What can hang from each mark
Q_802: Q_439 Q_628
Q_439: Q_620 Q_783 Q_985
Q_652: Q_123 Q_775
Q_628: Q_652 Q_783 Q_802
Q_620: Q_723 Q_743 Q_775
Q_783: Q_439
Q_570: Q_256
Q_775: Q_256 Q_620
Q_723: Q_620
Q_276: Q_723

(in the rows, 128 means zero)
Known rows, with every way that one mark hangs from another
Q_802(Q_439(Q_620(Q_775)) Q_628(Q_652)): [ 91  95  72 169 137 126 121 155 208 151 122 176 109 144 146 175 178 178
  76 210 178 118 126 168 145 122 118 108 106 158 142 125  98  82 107 188
 185 116 177 128 192]
Q_723(Q_620): [118 124 125 132 113 129 122 135 133 119 114  94 114 129 117 131 128 143
 131 171 128 127 117 120 144 112 143 135 108 125 144 117 115 120 115 118
 168 143 131 123 124]
Q_783(Q_439(Q_620(Q_743) Q_985)): [146 128 119 160 106 119 170 151 172 163 137 150 161 137 110 178 181 119
 110 193 145 112 128 169  86 117 147 106  95 109 111 165 112 122 175 117
 168 127 124  98 193]
Q_276(Q_723(Q_620(Q_775))): [ 79 133 168 134  98 142 153 141 143 111 119 102  77 116  99 188 164 168
  93 177 163 145 104 115 167  98 132 137 104 150 162 101  79 100  85 204
 193 106 137 139 143]
Q_783(Q_439): [124 124 121 123 129 116 160 146 134 139 129 133 126 131 126 139 141 160
 115 121 132  98 148 149 133 132 132 138 130 115 144 145 139 131 147 152
 135 135 125 154 144]
Q_620(Q_775): [ 99 106 150 124 118 145 133 152 144 117 135 127  99 125 119 155 152 138
 102 128 151 146 134 121 142 131 131 122 110 129 142 116 108 111 105 167
 153 127 148 138 148]
Q_652(Q_123 Q_775(Q_256 Q_620)): [166  74 204 133 117 113 118 173 177 137 189 110 160  91  94  87 115 164
 133 124 114 145 187  98 138 114 136  70 102 148  95 168  88 128  50  97
 133 104 126 100 159]
Q_628(Q_783): [119 119 126 114 118 116 110 119 114 108 138 135 146 121 140 138 130 125
 119 138 115 125 121 128 130 114 152 117 122 103 132 147 112 133 122 119
 124 140 122 134 120]
Q_628(Q_783 Q_802): [146 118 138 111 123 132 117  85  91  73 129 156 142 116 152 154 136 116
 102 153 106 111 128 131 115  97 174 102 128  87 137 149 119 118 103 120
 140 164 138 115  98]
Q_802(Q_439): [124 126 107 133 123  96 136 134 134 141 124 141 126 130 140 125 142 151
 115 143 158 120 156 153 106 125 133 128 139 133 137 132 151 128 121 138
 128 116 147 147 157]
Q_439(Q_620(Q_775) Q_985): [119 132 130 150 118 150 141 128 182 132 128 135 115 133 101 157 179 105
 126 193 160 155 112 129 132  93 137 109  84 118  88 121 105 102 144 128
 181 130 141  96 160]
Q_783(Q_439(Q_620(Q_775))): [101 100 115 134 123 148 162 153 170 127 128 130  99 138 122 166 177 152
  90 188 167 124 140 138 134 121 120 127 105 129 142 118 110 102 143 193
 197 127 159 145 183]
Q_652(Q_123 Q_775(Q_620)): [167  92 202 135 128 120 112 164 160 126 166 117 145 107 107 103 122 160
 127 139 140 162 168 107 101 110 131  80 102 141 118 140  96 154  44 119
 139 117 137 107 132]
Q_628(Q_652 Q_783(Q_439(Q_985))): [120 140 132 123 114 103 139 142 155 155 126 196 138 113 127 146 153 161
 106 159 133  90 106 167 145  97 164 114  91  82 110 180  94 144 152 120
 116 160  95 124 120]
Q_620(Q_723): [105 113 150 134 118 145 135 148 144 120 135 134 126 131 133 175 132 133
 109 144 140 133 133 140 126 131 131 115 128 120 121 136 121 140 127 173
 136 103 109 136 137]
Q_628(Q_783 Q_802(Q_439(Q_620 Q_985))): [151 146  91 147 113 118 130  64 148 102 115 181 162 118 150 154 176 107
 114 227 157 116 130 165  93  61 180  85 119  85  93 161 132 102 141  97
 165 153 144  97 149]
Q_652(Q_123 Q_775(Q_620(Q_723))): [138  76 230 136 113 134 116 185 173 121 175 116 135 103 108 155 134 170
 106 166 155 167 176 120  94 116 136  66 104 127 120 149  87 158  37 162
 145  92 123 114 140]
Q_652(Q_123 Q_775): [135  95 184 134 134 134 120 141 152 126 171 107 141 120 103 104 131 123
 118 110 178 182 159 116 125 112 141  91 115 128 110 114 126 151  63 120
 143 122 130 104 137]
Q_652(Q_123 Q_775(Q_256 Q_620(Q_723))): [142  62 230 133 106 138 131 188 189 134 197 103 162  93  94 141 118 170
 114 140 125 148 196 113 133 116 134  59 106 141  92 181  76 140  54 145
 148  75 121 102 177]
Q_783(Q_439(Q_620(Q_723 Q_743) Q_985)): [123 119 144 165  94 129 176 172 182 158 141 151 153 133 114 222 183 124
  89 207 160 112 133 178  84 118 157  92  92 104 103 176 106 131 171 171
 175  94 106 107 203]
Q_775(Q_620(Q_723)): [129 109 173 138 110 123 129 177 151 122 132 133 127 109 133 177 132 169
 115 176 103 117 149 134 100 130 121  99 122 128 136 160  89 139 102 178
 129  95 120 142 128]
Q_570(Q_256): [ 95 119 129 138 120 129 126 137  98 123 129 130 136 114 136 153 127 127
 127  96 113 125 138 140 141 140 133 122 143 105 130 125 112 110 127 110
 132 146 113 131 159]
Q_652(Q_775): [120 105 138 123 128 138 116 141 132 135 145 102 104 142 113 137 136 136
 116 133 155 155 148 123 130 114 133 106 110 131  96 121 144 140 101 141
 142 104 135 121 136]
Q_723(Q_620(Q_775)): [ 89 103 148 132 104 142 125 156 141 110 121  93  84 131 111 158 145 151
 113 180 142 143 121 110 153 108 143 131  89 125 159 101  97 104  82 158
 193 134 151 132 147]
Q_439(Q_620(Q_743) Q_783 Q_985): [146 106 147 186 105 120 132 115 192 160 128 149 159 126 116 154 182  74
 124 204 149 155  85 138 106 110 149  74  88 125  83 124 104 112 168  83
 156 128 128  71 189]
Q_775(Q_256 Q_620(Q_723 Q_743)): [140  76 190 140  85 113 143 199 163 141 172 131 159 104 123 195 129 174
  98 159  75 101 166 128 105 153 142  77 106 136 125 202  59 120  97 159
 135  74 126 111 201]
Q_723(Q_620(Q_743 Q_775)): [ 92  87 170 140  87 136 127 179 136 113 139  95  98 136 109 197 158 145
  86 180 138 146 124 115 119 127 154 116  77 121 171 118  91 104  79 163
 193 117 167 107 183]
Q_775(Q_256 Q_620(Q_743)): [164  88 165 135  91  97 136 180 150 146 164 125 162 104 120 145 120 165
 118 151  57  96 157 117 102 149 137  89 105 150 134 197  72 109 102 113
 128  97 145 100 184]
Q_620(Q_723 Q_743 Q_775(Q_256)): [ 81  59 196 136  76 149 149 202 163 132 176 115 124 122 108 216 153 142
  63 141 130 129 158 127 135 149 150  84  98 133 119 166  74 101 108 196
 159  82 132 115 228]
Q_276(Q_723(Q_620(Q_743 Q_775(Q_256)))): [ 80 101 189 142  77 125 160 178 156 130 160  93 110 109  85 200 162 162
  67 169 133 131 127 113 171 125 148 115  88 168 156 145  53  83  81 179
 199  75 141 104 206]
Q_620(Q_743): [130 113 148 137 108 118 132 149 125 133 146 131 143 130 130 160 143 118
 105 133 121 131 128 132  95 147 141 110 110 126 144 142 115 131 112 134
 127 119 140 109 162]
Q_802(Q_439(Q_620 Q_985) Q_628): [145 134  35 189 136 109 128 125 186 154 119 171 159 131 126 159 172 109
 138 201 158 113 128 187 105  94 145  99 131 144 106 147 148  92 148 104
 166 117 137 113 177]

Rows
[118 138 122 158 114 141 170 149 187 151 124 146 136 129 117 192 169 131
 115 199 171 112 133 175 117  97 139 109 113 100  89 159 120 131 191 147
 169 111  95 126 168]	Q_783(Q_439(Q_620(Q_723) Q_985))
[124  94 173 193  92 139 140 140 194 157 137 155 151 126 119 205 182  83
 105 210 165 156  85 150 103 112 151  60  92 116  78 133  92 121 169 134
 163 100 112  84 194]	Q_439(Q_620(Q_723 Q_743) Q_783 Q_985)
[139 150 101 148 125 130 166 125 175 154 118 148 143 129 110 140 163 126
 136 185 153 111 127 162 123 100 140 124 113 109  94 149 127 121 188 114
 161 138 114 117 157]	Q_783(Q_439(Q_620 Q_985))
[ 88  68 171 137  77 130 141 185 149 128 162  82 119 125  98 177 142 153
  85 167 113 125 134 106 163 128 164 106  77 137 148 144  74  86  83 135
 191 111 154 100 214]	Q_723(Q_620(Q_743 Q_775(Q_256)))
[ 84 114 146 156 100 159 179 175 200 137 131 150 106 134 102 211 190 136
  92 209 183 136 133 168 131  98 143 106  92 103 101 144 101 115 169 204
 190 111 119 138 188]	Q_783(Q_439(Q_620(Q_723 Q_775) Q_985))
[ 87 115 192 137  84 130 153 169 136 118 139 106  92 119  99 225 176 157
  64 183 162 144 109 114 131 121 145 121  85 153 178 119  64 102  72 205
 196  86 148 115 180]	Q_276(Q_723(Q_620(Q_743 Q_775)))
[134  87 191 145  91 113 132 200 146 127 153 138 139 114 130 210 143 162
  95 183  97 119 149 138  65 152 134  84 104 128 153 179  77 136  91 181
 131  90 126 120 165]	Q_775(Q_620(Q_723 Q_743))
[127 122 186 115 123 113 107 132 156 125 158 171 172  99 145  96 125 146
 111 130 144 131 106 124 145 122 153 108 104 105 139 146  73 150  82 113
 120 163 117  98 118]	Q_628(Q_652(Q_123) Q_783)
[141 136 177 132 141 113 138 108 164 125 131 198 139 107 151 100 132 156
  90 148 175 115 146 151 115 108 151 105 124 119 150 133 109 132  66 130
 135 171 156  99 140]	Q_628(Q_652(Q_123) Q_802(Q_439))
[ 76  74 196 139  86 146 145 195 149 118 157 130 107 133 120 234 165 141
  56 160 156 149 141 132  97 152 149  96  96 124 148 138  91 127  87 213
 149  89 143 132 198]	Q_620(Q_723 Q_743 Q_775)
[137 122 191 110 131 118 138 109 141 104 143 211 153  97 157 121 133 165
  81 141 142  84 128 149 134 103 171 108 111  81 163 161  78 140  84 144
 141 193 131 110 117]	Q_628(Q_652(Q_123) Q_783(Q_439) Q_802)
[133 113 138 159 154 125 112 149 176 142 145 186 166 109 134 115 123 142
 119 115 139 119 112 147 150 133 127 111 118 145 159 137  88 127  75 123
 127 156 131  99 127]	Q_802(Q_628(Q_652(Q_123)))
[113 122  67 196 122 126 138 142 195 149 123 174 163 124 125 204 187 115
 117 217 175 113 136 201 101  98 148  84 136 132 100 158 139 102 153 147
 167  94 121 122 186]	Q_802(Q_439(Q_620(Q_723) Q_985) Q_628)
[107  75 169 129  87 129 143 176 156 134 171 118 130 121 102 165 151 133
  83 124 114 132 152 115 142 148 147  99  93 143 131 160  84  95 107 150
 151 100 156 107 215]	Q_620(Q_743 Q_775(Q_256))
[121  90  73 142 134 109 126 145 124 118 142 167 170 116 146 180 149 143
 102 133 104  76 134 173 131 125 163 120 143 118 168 170 130 114 120 146
 139 137 125 162 133]	Q_802(Q_628(Q_783(Q_439)))
[134 130  64 178 133  98 125 140 162 153 121 181 157 127 123 158 163 112
 134 145 151 105 137 188 107 102 164 106 138 136 129 157 160 106 130 100
 124 122 130 124 159]	Q_802(Q_439(Q_985) Q_628)
[116 115 141 158  99 139 143 152 175 139 141 141 126 139 103 191 189  98
 105 199 160 159 115 135  95 109 148  90  68 117 101 136  86 108 136 139
 185 115 146  83 193]	Q_439(Q_620(Q_743 Q_775) Q_985)
[148 162  97 154 128 122 145  86 191 145  97 196 126 130 145 133 165 146
 112 224 172 106 120 170 115  79 149  98 102 109  80 148 114 113 151 122
 165 149 150  78 151]	Q_628(Q_652 Q_802(Q_439(Q_620 Q_985)))
[152 138 109 134 121 128 151  77 136  98 119 175 151 115 139 168 169 117
 112 205 131  91 128 164 105  70 184  99 109  71 105 175 114 110 163 114
 179 169 126  98 125]	Q_628(Q_783(Q_439(Q_620 Q_985)) Q_802)
[ 91  90 152 126  92 140 132 161 157 118 144  84 105 118  99 140 131 159
 113 157 115 125 140 102 195 110 148 123  94 143 132 128  87  81 103 137
 196 121 145 121 175]	Q_723(Q_620(Q_775(Q_256)))
[112  97 150 170 102 148 138 116 219 153 142 143 131 106  94 132 173  99
 129 178 143 155  96 118 190  93 140  75  88 140  58 126  85  65 177 107
 177 111 134  87 196]	Q_439(Q_620(Q_775(Q_256)) Q_783 Q_985)
[106 106 127 142 124 148 168 142 171 139 128 132 127 135 133 187 156 152
  97 198 161 107 147 161 123 131 118 120 130 115 120 148 110 125 167 197
 180 108 118 147 167]	Q_783(Q_439(Q_620(Q_723)))
[118 107 148 156  84 134 151 155 192 150 163 127 149 126  90 171 171 107
 107 183 132 143 127 125 142 112 153  83  75 135  77 157  75  76 146 117
 184 107 140  75 232]	Q_439(Q_620(Q_743 Q_775(Q_256)) Q_985)
[118  99  85 140 133 115  92 137 139 130 133 186 162 123 150 160 137 156
 102 152 107 100  95 152 153 117 152 108 115 125 143 155  93 117 109 131
 120 140 128 125 114]	Q_802(Q_628(Q_652 Q_783))
[108  84 138 139 104 135 166 174 166 137 146 135 114 140 121 201 185 157
  70 190 161 124 144 144 100 142 132 114  91 126 155 134  93 104 125 198
 196 114 166 127 219]	Q_783(Q_439(Q_620(Q_743 Q_775)))
[102  94 122 130 116 145 172 152 188 142 151 119 118 125 111 147 157 165
  97 170 138 103 156 133 177 123 124 126 107 136 112 148  93  80 158 167
 198 116 151 137 209]	Q_783(Q_439(Q_620(Q_775(Q_256))))
[127 115  76 153 130 105 133 144 142 132 136 188 176 105 124 186 158 115
 127 140 110  84 122 186 127  95 183 107 124 107 139 183 133 113 140 111
 132 144 107 141 123]	Q_802(Q_628(Q_783(Q_439(Q_985))))
[115 116 136 158  99 134 170 177 180 153 138 152 128 140 101 203 200 130
  91 197 168 128 134 156  99 113 147  99  77 108 121 151 100 111 143 160
 189 121 144 105 214]	Q_783(Q_439(Q_620(Q_743 Q_775) Q_985))
[144 128 130 181 120 131 133  95 189 158 113 148 138 115 115 116 162  84
 153 195 154 156  77 133 141  92 136  93 105 125  68 112 116 112 184  85
 153 133 118  90 147]	Q_439(Q_620 Q_783 Q_985)
[127 117  61 163 123  91 105 135 148 131 131 190 183 114 136 167 172 107
 125 161 133 105 130 191 105  88 190  92 136 115 129 165 147 105 121  91
 124 125 126 131 145]	Q_802(Q_439(Q_985) Q_628(Q_783))
[110 124 129 109 116 105 136 149 145 144 132 173 134 125 148 147 139 185
  93 152 131  82 117 154 150 126 146 131 106  96 142 167  89 141 129 155
 120 149 118 139 123]	Q_628(Q_652 Q_783(Q_439))
[113 131 168 145  95 116 156 152 125 133 127 103 121 123 111 193 153 147
  87 172 147 126 106 129 126 120 143 129 106 151 161 135  85 117  86 160
 172  90 131 114 156]	Q_276(Q_723(Q_620(Q_743)))
[112  81 145 144  93 140 144 163 177 137 167 108 138 134 110 166 162 129
  84 176 131 131 140 114 143 143 136  95  91 144 106 148  75  83 129 147
 199  95 160  91 232]	Q_439(Q_620(Q_743 Q_775(Q_256)))
[123  86 147 188 144  93 114 139 210 163 138 212 168 108 152  97 149 144
 111 134 174 122 107 172 151 131 135  87 128 157 167 116 106 111  85 123
 118 143 147 118 162]	Q_802(Q_439(Q_783) Q_628(Q_652(Q_123)))
[102 105 110 143 113 129 138 140 182 134 129 135 101 135 130 152 183 150
  97 202 189 138 145 146 123 122 119 112 114 139 128 110 118  97 127 180
 182 114 171 136 199]	Q_802(Q_439(Q_620(Q_775)))
[141 105 138 156 127 112 130  86 139 113 105 176 117 114 157 131 148 120
 101 160 152 113 126 151 121 109 151  92 141 123 138 115 144 100 124 136
 139 141 165 131 149]	Q_628(Q_802(Q_439(Q_783)))
[126 117 142 170  90 139 147 154 175 150 140 142 151 131 112 215 177 102
 101 208 159 145 113 152  88 113 155  85  95 104  78 156  95 128 159 141
 168  93 112  82 191]	Q_439(Q_620(Q_723 Q_743) Q_985)
